Each row was made from one small tree. The marks that hang from a mark follow it in brackets, in alphabetical order. Every link used is in the known rows. Write each row's tree.
Known rows
ramu[bugo[mefe[nebo]] latu]: -1 4 1 -2 -3 0 17 0 2 13 14 -2 -5 3 -5 2 -4 -3 -9 10
bugo[mefe[nebo[fateb soded]] ramu[latu[nanor]]]: 7 -11 7 -5 0 3 29 -1 6 15 33 1 -11 9 -2 4 -20 -23 -7 5
fateb[bugo mepos]: 3 -1 -3 1 2 10 12 -3 2 4 -5 -4 3 -3 0 -3 2 -3 -3 -2
ramu[latu]: 1 4 4 -2 -2 2 3 1 0 -2 0 0 -5 1 -1 1 -5 -2 -2 4
soded[bugo[mefe[nebo] ramu]]: 5 -9 -1 2 0 -4 25 1 6 28 26 -11 -5 -1 -4 5 -4 1 -2 1
fateb[bugo[ramu[latu]] mepos]: 6 0 1 -4 2 12 16 -1 4 3 6 -7 -4 -1 -1 0 -4 -6 -5 2
mepos[fateb[bugo[mefe ramu]]]: 6 -5 -6 -2 4 2 18 3 6 13 10 -8 0 0 1 0 -5 2 -1 0
nebo[ramu[latu]]: 3 1 6 -4 -3 5 4 0 2 0 2 -5 -7 5 -1 3 -4 -7 -2 5
soded[bugo[mefe] nebo[ramu[latu]]]: 3 -3 5 3 0 2 35 4 5 25 19 -11 -8 3 -5 7 -3 -4 -3 5
mepos[fateb[bugo]]: 5 -1 -6 -1 1 3 8 2 2 5 -13 -4 2 -3 1 -1 -1 1 2 -3
mefe[bugo nebo[fateb ramu]]: 10 -14 2 0 -8 2 14 -6 4 29 5 -8 -2 10 -2 5 -3 -13 -3 4
ramu[bugo[mefe[nebo[fateb]]] latu[nanor]]: 1 0 4 -5 -1 0 20 -2 1 11 17 5 -11 4 -2 2 -9 -19 -12 9
bugo[mefe ramu]: 1 -4 -1 -2 3 -2 11 1 4 8 23 -4 -2 3 -1 2 -4 1 -2 3
fateb[bugo[mefe[nebo[ramu[latu]]]] mepos]: 9 -5 3 -2 -3 12 32 -3 8 17 11 -13 -5 4 -5 2 -7 -8 -8 6
mepos[fateb[bugo[ramu[latu[nanor]]]]]: 7 -1 2 -8 0 5 10 5 1 -2 -2 -5 -13 -1 2 2 -10 -11 -1 3
soded[bugo nebo[fateb[mepos] ramu]]: 7 -6 0 6 6 8 32 -5 4 26 8 -8 -2 -3 -2 3 6 -13 -4 -2
bugo[ramu[latu]]: 3 1 4 -4 0 2 4 2 1 -1 11 -4 -7 2 -1 3 -5 -3 -2 5
ramu[latu[nanor]]: 1 3 8 -5 -2 2 2 3 -3 -9 1 3 -13 1 0 2 -8 -10 -3 5
mefe[bugo nebo[fateb[mepos] ramu[latu] soded]]: 12 -11 6 -1 -5 13 28 -10 5 32 12 -9 -5 12 -5 3 -12 -20 -7 6
soded[bugo[mefe[nebo]]]: 3 -7 0 4 -1 -3 25 1 4 27 16 -7 -2 -2 -5 4 -3 3 -2 0

Write each row's tree
1 1 4 -4 -6 3 8 -2 2 8 2 -7 -8 7 -3 4 0 -11 -8 8 -> mefe[nebo[ramu[bugo latu]]]
6 -6 -3 2 0 7 28 -3 6 17 9 -8 1 -1 -4 -2 -3 -1 -6 1 -> fateb[bugo[mefe[nebo]] mepos]
8 -5 2 1 4 13 43 -3 8 20 16 -6 -2 3 -3 2 -4 -16 -9 4 -> soded[nebo[fateb[bugo[mefe] mepos] ramu[latu]]]
5 -4 -3 -1 3 9 13 -2 4 6 5 -7 1 -2 0 -1 1 -4 -3 -1 -> fateb[bugo[ramu] mepos]
-2 3 4 -5 -4 -1 15 1 0 6 14 0 -13 3 -4 2 -8 -11 -11 11 -> ramu[bugo[mefe[nebo]] latu[nanor]]
11 -4 2 -2 3 6 28 -5 7 18 27 -5 -6 1 -3 1 -9 -9 -9 7 -> bugo[mefe[nebo[fateb[mepos]]] ramu[latu]]
7 -11 3 0 -10 0 10 -3 2 25 2 -13 -5 9 -3 6 -3 -5 -2 5 -> mefe[bugo nebo[ramu]]
8 -16 1 0 -3 9 26 -4 7 22 6 -5 4 10 -1 3 -8 -22 -4 -5 -> mefe[nebo[fateb[bugo] ramu soded]]
9 -14 8 -5 -5 11 27 -2 5 12 6 -2 -9 11 -1 5 -16 -32 -6 0 -> mefe[nebo[fateb[bugo] ramu[latu[nanor]] soded]]
3 2 3 -4 2 6 24 -5 2 11 18 3 -11 1 -3 -1 -7 -19 -15 9 -> ramu[bugo[mefe[nebo[fateb[mepos]]]] latu[nanor]]
5 -6 6 0 3 1 29 3 1 16 17 -2 -15 -2 0 7 -6 -19 -4 3 -> soded[bugo[ramu[latu[nanor]]] nebo[fateb]]
10 -10 0 3 2 6 35 -7 8 34 20 -10 -2 -1 -3 3 -1 -10 -7 0 -> soded[bugo[mefe[nebo[fateb[mepos] ramu]]]]
3 -2 4 2 2 0 26 5 2 18 14 -9 -9 -2 -3 7 -2 -3 -1 3 -> soded[bugo[ramu[latu]] nebo]
-1 0 5 -3 2 3 27 0 2 11 20 2 -12 7 -2 5 -4 -24 -12 10 -> soded[nebo[fateb ramu[bugo[mefe] latu[nanor]]]]
5 -6 10 -6 -1 9 13 -2 2 2 10 4 -10 10 1 4 -13 -28 -4 2 -> nebo[fateb ramu[latu[nanor]] soded]
7 -8 -2 -1 4 12 27 -6 8 17 14 -4 4 3 0 -1 -1 -12 -7 -1 -> nebo[fateb[bugo[mefe] mepos] ramu]
6 -15 4 0 -9 4 16 -4 3 29 8 -12 -2 14 -5 5 -9 -10 -1 3 -> mefe[bugo nebo[ramu soded]]
9 -6 3 -3 2 19 27 -6 6 13 6 -2 1 7 -1 0 -9 -23 -6 -1 -> nebo[fateb[bugo mepos] ramu[latu] soded]
4 -8 -2 5 6 -1 28 1 3 25 16 -4 -2 -3 0 6 2 -9 -1 -2 -> soded[bugo[ramu] nebo[fateb]]
4 -2 -6 0 3 2 17 2 5 11 0 -4 3 -1 0 -1 -4 3 0 -1 -> mepos[fateb[bugo[mefe]]]
6 -4 -6 -2 2 3 8 2 4 7 -3 -8 0 -2 2 0 -2 -1 2 -2 -> mepos[fateb[bugo[ramu]]]
4 -3 -1 1 7 10 15 -8 3 10 9 4 5 2 0 -4 -5 -13 -3 -3 -> nebo[fateb[mepos] soded]
7 -1 -2 -5 2 4 21 4 6 11 11 -7 -4 1 -1 1 -10 0 -2 4 -> mepos[fateb[bugo[mefe ramu[latu]]]]
-3 5 2 -5 -2 4 11 -1 3 7 15 -3 -5 7 -3 2 -1 -7 -8 9 -> nebo[ramu[bugo[mefe] latu]]
